Each row comes from the steps of one path. Every step used is in the known rows, and no mark comes twice. Write the path behind each row, first mark first.
(in the rows, 128 means zero)
Known rows
q > g > p > f: [165 110 151 193 105 159 139  84  96 157 187 130 145 139 126 116 140 135
 157 104 123 141 119 149 137 128 132 105 115 127]
f > p: [136 136 154 155 112 160 106  96 108 131 120 142 141 130 101 124 129 144
 152 100 130 117 122 134 139 119 148 115 141 137]
e > k > q > g > p: [135 109 157 195 128 141 178 151  75 145 170 143 147 158 110 125 160 134
 145 125 120 128 110 124 138 103 139 131 114 133]
k > r: [144 131 145 123  96 147 120 174 123 128 120 139 145 121  90 118 137 133
 147 127 119 109 112 136 132 112 132 115 131 138]
g > q: [155 106 158 148 116 128 106 126 110 149 128 145 139 115 113 136 141 140
 148 117 116 119 120 157 141 107 160 113 114 132]
f > j > e: [147  82 143 144 113 167 119 112 100 132 116 149 139 123 111 128 112 146
 157 113 112 116 115 150 144 139 141  82 118 143]
p > j > e: [144 104 139 150 109 149 128 105  77 142 131 134 139 128 128 124 123 142
 160 115 100 140 112 155 140 130 117  72 122 145]
e > k > r: [145 121 156 124 100 140 139 181 115 126 133 158 143 126  84 116 146 129
 139 142 115 108 108 132 146  98 125 130 136 129]
g > p > f > j > e: [178  49 145 161 105 190 136  52  89 145 149 153 137 127 111 132 114 135
 154 119 107 135 118 152 143 142 137  98 110 134]
g > p: [148 115 153 156 123 152 144  92  99 148 156 146 143 119 121 134 145 138
 150 128 118 128 120 134 132 116 140 128 129 140]
e > j: [132 149 160 152 109 146 133 132  78 151 144 151 135 126 119 118 132 140
 154 112 108 126 122 150 154 122 117 110 145 136]
c > r > b: [130 131 143 143  98 127 116 101  98 130 139 153 137 134 115 117 128 140
 137 128 129 125 113 161 144 120 169 129 126 136]
j > e: [142 100 141 147 110 144 120 108  88 131 129 134 136 124 115 129 131 141
 159 126 118 120 109 144 150 124 131  68 126 147]
j > f > p > g > q > k > r > c: [177  83 147 226  82 163  56 197 164 152 114 169 146 166  74  89 140 137
 159 101 108  99 101 169 132 122 167  80 136 117]
q > k: [146 156 144 152 100 143  97 129 143 142 120 148 141 152 110 119 136 140
 151 121 111 116 119 154 135 130 135 119 137 133]
j > e > k > q > g: [125  95 143 188 114 136 152 167  62 130 142 130 141 161 104 119 145 139
 153 124 120 120 101 136 157 109 132  71 114 143]
f > j: [139 104 152 134 113 160 119 124 125 138 121 154 144 119 103 127 118 141
 150 108 112 116 122 152 139 135 149 126 121 133]
j > f > p: [136 128 155 161  80 162  97 116 108 132 108 142 137 146  92 121 134 148
 156 115 123 117 114 146 154 115 140  94 145 143]
e > j > f > p: [131 147 165 182  83 169 110 124  80 145 117 153 129 155 105 113 130 150
 160 109 114 120 119 149 163 118 123  88 158 142]
e > k > r > c: [141 109 151 137 109 144 124 210 121 128 136 173 143 122  88  94 142 125
 146 145 114 106  99 135 147 108 130 113 137 121]
f > j > p > g: [142  22 148 175 109 150 120  99  98 150 156 154 137 118  82 134 122 143
 152  81 110 120 103 172 150 136 153  98 141 129]
q > g > p: [151 130 151 199 127 152 142 114  94 155 176 130 151 135 140 119 149 145
 156 109 126 128 118 134 128 120 140 102 117 138]
f > p > g > q > k > r: [183 102 148 201 104 157  82 144 155 148 122 153 149 154  81 115 141 138
 147  80 119 102 119 155 114 111 171 113 128 122]
j > p > f: [147  73 149 138  76 144 109  78  79 141 151 142 126 131  87 132 127 134
 151 117 118 131 104 167 158 125 133  86 143 131]
j > e > k > r: [152  97 147 135  99 150 140 170  90 119 130 151 139 133  93 118 142 134
 147 146 116 106 101 131 151 101 118  87 130 141]
c > r: [127 128 149 130  95 139 118  74 112 138 110 140 141 129 121 128 138 151
 146 130 126 120 115 145 157 108 155 132 138 144]
b > r > c: [117 132 147 145 114 134 106 170 104 149 126 150 141 118  99 117 149 137
 154 131 114 116 105 157 153 136 138  88 141 134]

Which path is each row?
[167  94 143 208 130 167 157 189  72 153 176 157 151 146 138  83 144 137
 160 130 104 131  96 132 125 122 113  58 112 131]  q > g > p > j > e > k > r > c
[184  87 149 215  73 157  72 167 156 149 109 152 144 169  72 113 144 142
 152  96 111 103 110 163 130 111 161  97 133 127]  j > f > p > g > q > k > r
[166   4 156 187 116 143 109 103  97 162 151 160 135 117  89 142 128 146
 149  78 109 120 106 181 144 123 175  93 126 125]  f > j > p > g > q
[161  59 141 143  91 175 111  77 100 134 128 147 134 129  96 127 104 136
 156 110 107 128 115 161 154 146 135  86 113 131]  p > f > j > e
[172  72 155 150 105 182 133  64 112 150 155 160 141 123 103 130 118 131
 148 112 109 136 125 153 136 139 143 145 113 123]  g > p > f > j
[148 109 155 168  94 157 143 106  89 160 146 146 140 138 125 127 141 143
 157 132  93 146 115 155 139 124 116 109 127 142]  g > p > j > f
[145  94 150 146 112 138 138 119  79 130 137 152 132 128 111 127 142 139
 152 138 114 121 104 138 164 109 122  87 134 140]  j > e > k
[133 124 145 198 126 152 163 133  74 157 162 123 154 157 129 124 142 137
 153 101 108 146 117 141 115 124 134 117 104 138]  k > q > g > p > j
[158 159 141 141  89 152  96 181 153 132 112 146 147 154  95 110 138 136
 146 129 113 102 116 144 121 124 129 115 134 135]  q > k > r
[155  64 146 201 104 157 173 106  47 141 173 135 138 167 103 125 146 129
 151 130 116 140 103 138 154 114 129  88 103 133]  j > e > k > q > g > p > f
[161  29 151 160 107 182 170  86  66 134 141 163 134 153  82 136 125 125
 141 136 102 134 109 145 153 125 138 128 104 129]  g > p > f > j > e > k > q
[179 144 143 165 100 133  83 215 141 137 134 167 143 155  96 106 133 128
 133 122 114 104 119 168 105 123 166 108 104 122]  g > q > k > r > b
[159  25 153 187 110 119 110 101  84 161 163 145 133 117  96 142 145 140
 153  90 116 124 100 175 148 107 165  81 135 130]  j > p > g > q
[119 119 153 179 113 130 153 178  85 133 146 137 145 158  97 119 150 135
 146 117 121 122 107 138 151 106 139 117 118 131]  e > k > q > g
[179  63 144 205 110 189 134  72  82 153 168 140 143 142 128 118 118 142
 161  98 116 135 116 151 138 146 135  72  99 134]  q > g > p > f > j > e
[160  50 139 203 108 187 152  98  71 144 152 130 146 161 105 125 119 135
 156 103 114 134 114 149 134 143 147  83  89 136]  k > q > g > p > f > j > e
[147 105 152 166 116 163 133  83  67 134 129 155 136 147 117 119 127 144
 154 107 109 135 112 138 148 116 122  91 136 135]  f > p > j > e > k
[171 103 146 199 121 163 173 159  63 150 173 143 150 151 136 106 148 141
 153 124 107 133 105 125 125 112 106  74 110 139]  q > g > p > j > e > k > r
[131 120 147 198 126 149 155 138  81 148 161 122 151 153 117 127 150 138
 152 112 123 126 116 131 124 116 148 114 108 141]  k > q > g > p
[157  76 169 225  95 151 109 117  83 167 143 156 132 145  96 121 139 146
 161  79 107 127 116 172 161 108 151  87 144 129]  e > j > f > p > g > q
[174  92 142 169 119 153 172 162  55 134 183 171 140 139 113 108 134 124
 137 140 101 136 105 144 116 119 121  96 112 131]  g > p > j > e > k > r > b
[156  86 151 132  91 169 110  89 124 140 132 153 137 122  89 124 108 131
 149 104 109 130 123 166 148 142 140 131 118 121]  p > f > j
[130  93 148 165 113 162 150 109  53 125 111 147 138 164  96 125 128 137
 147 113 107 134 109 134 147 111 130 100 125 139]  f > p > j > e > k > q
[136 100 161 216  88 159 120 114  80 156 150 151 133 146  91 113 134 144
 164  83 108 128 112 161 168 121 127  90 163 133]  e > j > f > p > g
[152  77 148 192 108 180 148 106  94 149 159 135 148 157  97 124 124 131
 149  99 116 136 121 152 129 140 152 129  94 126]  k > q > g > p > f > j
[186  93 143 226  78 148  71 191 145 142 140 165 141 178  64 102 135 131
 143  93 114 107 108 180 119 122 176  92 124 118]  j > f > p > g > q > k > r > b
[171  87 154 224  85 147  71 115 145 159 121 154 138 170  89 122 144 146
 157  86 109 118 114 176 145 117 167  95 137 126]  j > f > p > g > q > k
[171  54 148 199 102 124  89 110 116 165 154 154 133 148  99 134 147 143
 150  90 108 119 104 183 140 120 165  83 138 126]  j > p > g > q > k
